Each row was made from one walk, in order. Every step used is in the known rows, and no mark comes twice. Write each row's walk.
Known rows:
kebi > vikemeg > mefi > tozuri > rezogek:   4  -3   6  10   2 -17  -7   1   5 -17   1  -4  16   8  14  -9   8   6  -1 -17   6 -15   1   9   4  -3  22   6   1  27   4  31  12   1   2 -14  -3 -38  -5 -15  -8
teke > mefi > vikemeg > rezogek:   4  -2  -6   7  10 -12   0   7 -12 -23  -7   4  11  11  10   0   1  16 -20  -6   3 -13  -3   9   2  -4   6   0 -14   4   2  16  -6  16   4  -2 -13   7   0 -16  -1
teke > mefi > tozuri > rezogek:  -2  -4   0  -1  -5 -13  -4   0   3 -12   5  -5  18  13   1   2  -9 -10 -14 -15  -1  -8  -2  29   5  -3  33   8 -11  12   6  28   4   3   5  -1 -14 -27  -5 -11 -23
kubo > rezogek > zaba > nefav > teke:  -5   5  10   3  15 -16 -14 -10  -5 -15   1  -2  -6   9 -22 -15  -1   3   3   5  -5  11 -18 -11  -3  -9  17  -5   8  22   8   7  -2   7   4  11  10  -8   2  -7 -11
tozuri > mefi:  -5   0  -1   3  -9   8   0  -2  -8 -20  -3   3   0  -1   8   0  -2   4  -5  -8  -3   4   0   2 -11  -2   5   6   0  -1  -1  14   5  -2  -2  -1  -2   4   3   0  -4
teke > mefi > vikemeg > kebi > nemul:  10  -4   1  13   4  -9   3   1 -22 -20 -14  -5   8  22  22   0 -18  26 -12 -14  -2  -7   2   4 -10  -8  -8   5  10   4  -1  27   2 -11   2 -13   4  -2   3 -20 -16
kebi > vikemeg > rezogek > nemul > mefi:   1   0   1  15  13  -2   5  -1 -11   3  -5   9   8   9  23  -6  13  24  -9   0  15   4  -3 -20  -3 -13  -8 -23  10  -9   2   8   2  -6   5 -16  -2 -12   7 -19  -6
pumef > rezogek > zaba > nefav:  -1   2   7   7   8  -3 -13 -16 -10 -10  -9  -9  -4  12  -5 -13  -6  -2  11  -3   1  14  -8 -10   6  -4  15 -10  18  10   1   5   0   8  11   6  -4   0   7   6  -2
rezogek > zaba > nefav > nemul > labutib:   1  -2   5  12   5  -5  -3 -24 -14 -22  -2 -18   8   9  17   0   9   3  15 -22  -3  23  -5  -7   5  -8  -3   5  20  33   5  12   5  -6   4   7  11   3   9  -1 -13
teke > mefi > vikemeg:   1   0  -6   4  -3  -4   6   7 -10 -20 -13  -3  10   8   9  -1 -10  15 -13 -23  -4  -9  -1  15   0  -2   4  10 -10   6  -1  19  -4   6   1   0  -7  10   0 -20 -14
mefi > nemul > nefav > zaba > rezogek:  -1  -2   7   1  31 -14  -8 -18  -8  -4   3  -8  11   5  -4   1 -11   7   7 -15  -2  18  -4  -2   5  -4   2 -11  10  18  14  21  -9   3  14  13   0 -11   4  -5 -15
mefi > vikemeg:  7  0 -2  2  5 -5  0  4 -3 -9 -5 -4  4  4  3 -3 -2 18 -2 -7  0 -6  1  4  3  1 -4  1 -8  7  0  8 -5  7  4 -2  2  8  0 -8  0
zaba > rezogek:  -3   0  -1   0  12  -6 -12  -1  -7  -4   6   0  -4   5 -12   5   6   1  -5  13   5  -1  -2  -3   4   3  11  -7   1   1   6   5   0   6   1   0  -7   0   2  -1  -1
mefi > tozuri > rezogek > nemul:   1  -5   8   4   0  -9  -5  -7   3  -1   3  -4  10  10   0   1 -15  -2   0   5   5   3   1  19   5  -9  16  -5  -5   6   8  16   5  -1  12 -11  -2 -34   0  -6 -14
labutib > nemul > mefi > tozuri > rezogek > noko:   0  -5   2   0   1 -25   0  -6   5   2  10  -5  29   9  29   3 -25  -6 -11   3   3  10   2  29   8  -5  17  -3  -3  14   3  17  15 -13   2 -12  -2  -5   7  -3 -21
labutib > nemul > nefav > zaba > rezogek:  -5  -1   7   4  23 -20 -10 -15 -11  -1   0  -7   8   7  -1   4 -20   7  -3  -6  -3  16  -3  -5   7  -3   4 -16  15  14  12  20  -7  -5  11  13   3  -6  11  -3  -3
kubo > nefav > zaba > rezogek > pumef:  -9  -2  14  -2   3 -10 -12  -9  -2 -28  -5   7  -1   6 -14  -7   3  -4   0   6   2   8  -6  -9 -11   0   0  -4  -7  14   9   7  -1   5  13  11  -5 -10   2   3  -2
teke > mefi > vikemeg > kebi > nemul > lenam:   6  -6   6   7   1 -18   1  -2 -20 -21  -1 -12  11  29  23  -4 -19  24 -21  -9  -5  -7   5   4  -6 -11 -16  -2   5  11   3  21  -4  -7  10 -14   5  -8   2 -19   8
kubo > rezogek:  -1   3   0  -4  10 -10  -7  -2  -3  14   6   1  -7   9 -12   0   2   1  -4  15   0  -7   3  -1  -7  -4   2  -6   1  -5   3   4  -5   1   1   0  -1  -3   0  -4   0
zaba > nefav > nemul > lenam:  -4  -2  11  -1  12  -8  -4 -17  -3  -4   3 -16   4  15   0   2  -3  -1 -25   0  -7   6   0  13   5 -13 -13  -6   4   9   8   8  -9   2   9   3   4  -7   4  -3  23
tozuri > rezogek > pumef:  -4  -5   3  -5  -3 -11 -12  -5  10 -25   4   5   1   9   8  -9  14  -9  -1  23   8   3   4  -4   2   0  16  -7  -8  -7   3   6   9  -2   4  -2  -9 -21  -4   7  -5
labutib > nemul > mefi > vikemeg > rezogek:   9  -1  -3  11  18 -20  -1  -4 -10  -4  -1   3  20   9  23   0 -15  21 -25   9   6  -6   2  -1   3  -5  -2 -15   8   4   3   7  -4   1   6 -12  -2  18   8 -17   0
teke > mefi:  -6  -1  -4   1  -6   2   6   3  -7 -12  -6   1   7   4   5   1  -8  -3 -11 -13  -5  -2  -3  13  -3  -3   8   9  -2  -1   0  12   1  -2  -3   3 -10   2   0 -13 -14
mefi > vikemeg > kebi > nemul:  16  -3   5  11  10 -10  -4  -2 -14  -7  -8  -7   1  17  18  -1 -11  28  -2  -1   2  -5   4  -9  -6  -6 -16  -4  11   3  -1  16   1  -9   5 -17  13  -3   3  -8  -1
kubo > nefav:  -4   3   8  -1   5   7   0  -6  -6   3 -10   0  -4   2 -13  -1 -10  -7  -2   2  -4  -1   1   2 -17  -3   1   3  -3   9   0   2  -4   4   6  10   3  -5   1   3   0
tozuri > rezogek > noko:  -5  -4  -1  -4   3 -15  -3   1  -3 -11   1  -2   4   5  17  -3   9   0  13  15   7  12   0  11   8  -2  12  -2 -13   3   1  10   9  -4  -2   2  -6  -9  -1  15  -2
kebi > vikemeg:   2   1  -1   4   9  -2   4   6   1  -1  -3   0  -1   2   9  -5  20  18  -2 -16   5  -6   0 -14   3  -3  -6  -3  -1  -2  -1   4  -1  -2  -2  -3   1  -8   1  -9  -5
nefav > teke > mefi:  -8  -1  -4  -2  -3   2   5   4  -1 -23   0   9  10  -1  -3  -6  -5   1 -12  -5  -7  -2 -16  10   0  -4  15  13  -6  -1   0  11   2   2 -10   9  -5 -12  -4 -22 -29
labutib > nemul:   1  -2   2   4   8  -8   4  -6  -3   0   0   0   6   2   9   8 -21   2 -13   8  -4  -1   4   4   2  -3  -2  -2  11  -4   2  -4  -2  -8   1  -2   1   8   7  -5  -4
tozuri > rezogek > kero:  -4  -2   3  -1  16 -14 -10  -2  -6 -11   3   0   0  -4   9 -14   8   0   4   3  10  -3   7   9  -8  -2  30 -16  -7 -14   1  12   5  -4   5  -1 -14 -18  -4   6  -9
mefi > tozuri > rezogek > pumef:   3  -6   8  -5  -7 -15 -13  -4  21 -20  13   1  12   9   1  -6   5 -16  -8  11   6  -2   3  11   5   2  19   0 -18   6   5  12  12   4   8  -9  -5 -29  -5   3 -10
zaba > nefav:  -3   3   5   6  14   4  -8  -3  -1  -5 -10  -9  -4   8  -9   0  -6  -5 -12  -6  -3   7  -2   3  -2  -4   5   3   6  10   3   6  -3   4  -1   3   5   7   2   3   4
kero > rezogek > noko:  -2  -4   2  -2   4 -15  -1   3   1   6   7   4  -2   7  18   6   8   1   8  16   6  10  -2   3   1  -2 -10  -4 -15   3  -2   0   0   5  -1  -3  -1   8   3   0  -4
mefi > tozuri > rezogek:   4  -4   4  -2   2 -15 -10  -2  11   0  11  -6  12   8  -5  -1   0  -8  -2   0   4  -6   0  15   8   0  23  -1 -10  11   6  17   3   5   8  -3  -4 -29  -5   2 -10
mefi > vikemeg > lenam:   7  -3  -3   1  15 -20  -2   7  -3 -11   5   2   3  -2   5  -3   5  18 -11  -6   0  -5   3   3  13  -2 -18  -2 -14  11  -2   0 -10  11   5  -2   8   7  -3  -6  32
kebi > nemul:   0  -2   4   8   2   1   7  -7  -7  -2   1   3   0   5   7   3 -11   2  -3  -3  -1   3   3 -11  -2  -6  -6  -3  15   4   1   2   2  -6   1  -2   7  -9   3  -4  -7
rezogek > nemul:  -3  -1   5   6  -3   7   5  -5  -8  -2  -8   3  -2   3   5   2 -13   6   1   6   1   9   1   3  -4  -8  -9  -4   5  -7   2  -1   1  -6   5  -7   2  -7   5  -7  -6

Write each row's walk:
  3  -1   3   4  -8   7  -2 -15   2  17   4   0  16   9   5  -5 -26  -1  -7   1   4   7  -3  14   0  -8   5  -9  12  -7  -2  13   6   0  11 -17  -6 -21   7 -19 -24
pumef > rezogek > nemul > mefi > tozuri
 14   0   8  12   5 -17  -9 -17 -24 -12 -20 -21  13  21  26 -10  -5  28   4 -22   2  14  -8   4  -7 -11  -8  -8  20  22   4  33   6 -13  10 -14  13  11  10 -11  -6
rezogek > zaba > nefav > nemul > mefi > vikemeg > kebi
 -3   3  10   9   4  -6  -6  -9  -9 -16 -12 -10  -2   5  -1  -8  -5  -3   9 -18  -2  15  -7  -9  -1  -4   8  -2  10  28   6   3   2   2   7   5   7   9   6   5   4
rezogek > zaba > nefav
  3  -4   0  13   6   2   2 -14  -5 -26   6  -5  19   2  26  -1 -14  -3  10  -4  -4   5   6   9  -4  -2  -4  21  24  32   1   9  10  -4  -3  -9   3   2   1 -13 -17
vikemeg > mefi > nemul > labutib
 -2   1   3   9  35 -10 -10   6 -11 -45  -8   5   8   1   1 -18  -2  18 -35  -9   1 -10 -13  16  -8  -9  27  -3 -19  -3   2  22  -4  19  -2   2 -12   0  -2 -23 -18
zaba > nefav > teke > mefi > vikemeg > rezogek > kero
 -1  -2   2   4   2   9  -1 -13  -8   7  -6   3  -4   9   2  -4 -15   6   2  21   4   6   0   1   3  -9  -2 -12  11 -24  -3   1  -2   0   8  -7  -8 -16   7  -7 -11
pumef > rezogek > nemul
  0   1   1  12   0   0   4   3  -4 -18 -11   2   4   0  18  -9   8  13   0 -16   2  -9   1  -5  -3  -2  -2   6  11  16  -1  16   8  -4  -4 -11   1 -10   0 -16   2
kebi > vikemeg > mefi
  4  -4  -4   2   1   1   2 -15  -5  -4   8  -8  11   5  18   7  15   6   7  -4  -2   6   1   2   5  -4 -11   7   9   4   0   9   2  -8  -5   1   5  -9   4  -6 -15
nefav > nemul > labutib
  0  -3   9   6   1 -16 -12  -2   1 -26   4  -1  14  -5  12 -15 -13 -11   1  -9   5 -12   7  32 -11   0  36  -1  -5  15   3  28  17   2   5 -14 -12 -31  -6  -7  -9
vikemeg > mefi > tozuri > rezogek > kero
 -9   2   0   0  11  -1   5  -9  -3 -13   1   2  15   5   1  -2 -33  -3 -21  -3 -15   8 -10  11  -1  -9  16   5   6   0   3  20   0  -5  -4  15   2 -14   5 -25 -29
labutib > nemul > nefav > teke > mefi
 -6  -3  14  -8   3  -6   4 -20  -7   2   4  -8   5  11  -5   1  -7  -4 -15   8  -9  -2   3  13  -9 -13 -16  -5  -5   8   5   2 -10   3  15  10   2 -18   3  -3  18
kubo > nefav > nemul > lenam
  5   1   1   0 -12  -2  -1  -1  10  11   9  -4  20   2   4  -2 -13  -8 -11 -20   0   0  -2  13  -2   1   5   3   0  15   1  12   8  -1   3 -11   2  -6   0 -12 -14
nemul > mefi > tozuri
 -1  -1   9   9   5 -19  -5 -24 -15   1  -4  -7   8  16  19   1   3   0   4 -11   4  21 -10  -4  -4 -13   1 -17  19  23   7  17  -1  -2  11  -1   4   5  10 -14 -19
kero > rezogek > zaba > nefav > nemul > mefi
 -1   0   7   3  14   4   1 -17   1 -22   0   3  16  -2   2 -11 -27  -6   2   3 -11   9  -7  11  -8  -7   9  10  14  21   4  21   6   3  -2   5   8 -22  -2 -21 -20
vikemeg > mefi > nemul > nefav > teke
 -3   0   9   7   8  -5   4 -15  -8   0  -6  -5   6   5   9  -4 -16   5  13 -31  -6  19  -2 -17  -2  -8 -10 -10  18  23   6  21  -2  -8  10  12  15 -22   5   1  -5
kebi > nemul > nefav > zaba
 -3   0   7   3  13 -13   2 -13  -5   2  -7  -7  12   4  10  -1 -25   6   4 -19  -8  16  -2  -2   3  -6  -7  -9  14  14   7  14  -7 -10  10  13  10  -5   9   0  -2
labutib > nemul > nefav > zaba
 -7  -3   4   2  26 -15  -1 -16 -15 -18  -3  -6  17  10   1   3 -20   2  -4 -28  -6  15  -7  12   2  -7  11  -2   9  19  14  32  -8   1  11  17  -9  -9   3 -18 -28
teke > mefi > nemul > nefav > zaba > rezogek
  1  -2   7   6  10  -7  -6 -29 -13  -7 -11 -10   0  12   4  -6  -4   3   5  -3  -1  14  -9  -2  10 -11   7 -11  21   3   3  13   0   3  10   5  -4  -7  10  -1  -8
pumef > rezogek > zaba > nefav > nemul
  1  -4  -2   8   7   9   4 -16  -6 -28   9  -4  15   2  26   3  -4   5   1 -11  -4  11   5   1  -8  -6  -1  17  13  10   0  11   5  -5  -3  -2   2   8   3  -6 -29
tozuri > mefi > nemul > labutib
 -1   1  10   5  15 -19  -6 -23 -17   1  -7 -10  -5  15  -6  -1  -1   3   2  -2  -3  10  -5   0  -4 -14   3 -11  15  14  10  16  -3  -2   8   6   5  -1   8  -5  -3
kubo > rezogek > zaba > nefav > nemul
 -5  -6   4  -3   6 -11  11  -9  -5 -16  10  -5  19  11  12   0 -21  -4 -25  -9 -10  -2   3  22   2 -10  -4   5  -2   6   7   0  -8   2  10   1 -10  -1  -1 -19  -5
teke > mefi > nemul > lenam
 -3  -4  -1   0  12  -2  12  -5   0 -25   3   8  18   0   3  -2 -17   2 -17  -4  -9  -1 -13  18   1  -8  11  15   0  -2   3   8  -2   1  -6   7  -6 -10  -5 -29 -43
nefav > teke > mefi > nemul
-13  -5  15   2   7 -13 -10  -9   3 -33  10 -10  19  23 -12  -8 -25  -8 -33   0  -8   7 -14  33   8 -20  24   4 -10  20  13  25  -3  11  13   2  -3 -47  -2 -23 -16
zaba > nefav > teke > mefi > tozuri > rezogek > nemul > lenam
 -7  -4   8  -2   2  -9 -16  -2  21 -48   4   1  17  16 -11 -12  -5 -19 -32   1  -4   2 -14  23   3  -6  39  16 -17  12   7  28  11   9  -1   2  -8 -35  -8 -16 -35
zaba > nefav > teke > mefi > tozuri > rezogek > pumef
  0   0   1  -2  14  -1  -8  -7  -4   3   1   3  -5  -5   4 -17  -1   3   0   6   6  -6   4   4  -5  -1  15 -16   1 -32  -8   3   1   2   4  -3 -17 -11   1  -1 -10
pumef > rezogek > kero
 -2   2   2   6   8   3  -1 -16  -8   2 -10 -10  10  10   9   2  -6  -1 -18 -11  -2  13  -4  12  -4 -10  -1  -2  17   5   3  21   2  -8  -1  -3   4   5   6  -9 -11
zaba > nefav > nemul > mefi
  1  -3  -6   3  10 -19   5  10 -10 -24  -2   4   9   2   9  -1  -3  16 -21 -20  -5  -7   1  16   9  -4  -8   8 -15  11  -1  12  -9   9   2   1  -1   9  -4 -19  18
teke > mefi > vikemeg > lenam
 -7  -6   4   2  -4  -8   0  -3   3 -24   5   5  20  10  -3  -4 -18  -1 -13   0  -2   1 -15  29   5 -13  29   8 -11   3   7  27   7   2   4  -1  -8 -48  -4 -28 -44
nefav > teke > mefi > tozuri > rezogek > nemul
 -4  -3   6   6  20  -6  -1 -21  -9 -34  -7  -1  14  11   0 -15 -23   1  -8  -7  -8  13 -21   8   7 -13  27   6  17   7   4  11  -2   8   5  11 -11  -9   3 -23 -45
pumef > rezogek > zaba > nefav > teke > mefi > nemul
 -7  -5   7   8   7 -11  -5  -7 -14 -13  -7   1   1   3  -1   3  -5  16   9  -3   5  14 -10  -2   5  -6  -7 -13   8   6  12  10  -4  -3  11   0  -3 -12   6  -8  -8
nefav > zaba > rezogek > nemul
 -2   1  12  10  11 -16 -12 -10  -8  -7  -3  -5  -6  14   1  -1   3  -3   9  -5   3  14  -8 -12  -2  -6   8 -11   7  27   6   3  -6  10  13   3   5   7   6  -2  -4
kero > rezogek > zaba > nefav
  8  -3   7   9   6  -4  -3  -7 -12   2  -1  -3  -3  14  13   2  -9   9   0   6   2   1   2 -13  -9  -6 -12  -5  21  -4   0   9   7 -17   2 -14  11 -11   3   1  -2
vikemeg > kebi > nemul
 -1  -3   2  11   4 -14  -5  -5 -20 -17 -13  -3  15  10  12  -7 -10  34   5 -17   7  14  -9   0   2  -6  -7 -16   8  17  10  22  -4  -3  14  -8  -1   3   8 -22 -17
nefav > zaba > rezogek > nemul > mefi > vikemeg
 -5  -2   4  -2  14 -16  -6 -11   7 -14  11  -3  26  13  -3  -1 -34 -10 -24  -4 -10   3  -9  27   8  -9  41   4  -3  13   8  37   3   0   4  12  -2 -43   1 -22 -39
labutib > nemul > nefav > teke > mefi > tozuri > rezogek
 -7   2   8   0  25 -14 -16  -7 -13 -10   1  -5   1  -6  -4 -14   1   6  11 -23   4  13  -2  -2  -8   0  15 -24  -3   5   8  25  -2   1  11  12  -7 -15   4   1  -6
nemul > nefav > zaba > rezogek > kero
  2  -2   0   3  19 -15   3   9  -2  -4   1   8   2   1  24  -3  32  20  -2   3  12   0  -3 -12   8  -5 -11 -10 -16  -2  -2   2   4   4  -5  -6  -4  -2   3   3   9
kebi > vikemeg > rezogek > noko
  7   1   8  10  23 -20 -14  -3  -6 -36  -6   0   6   8  -7 -18   7  21  -2   0   2   6 -21 -14   8  -6  13  -9  -4  29   7   7  -5  23   8   6   6   1   2  -8   0
mefi > vikemeg > rezogek > zaba > nefav > teke
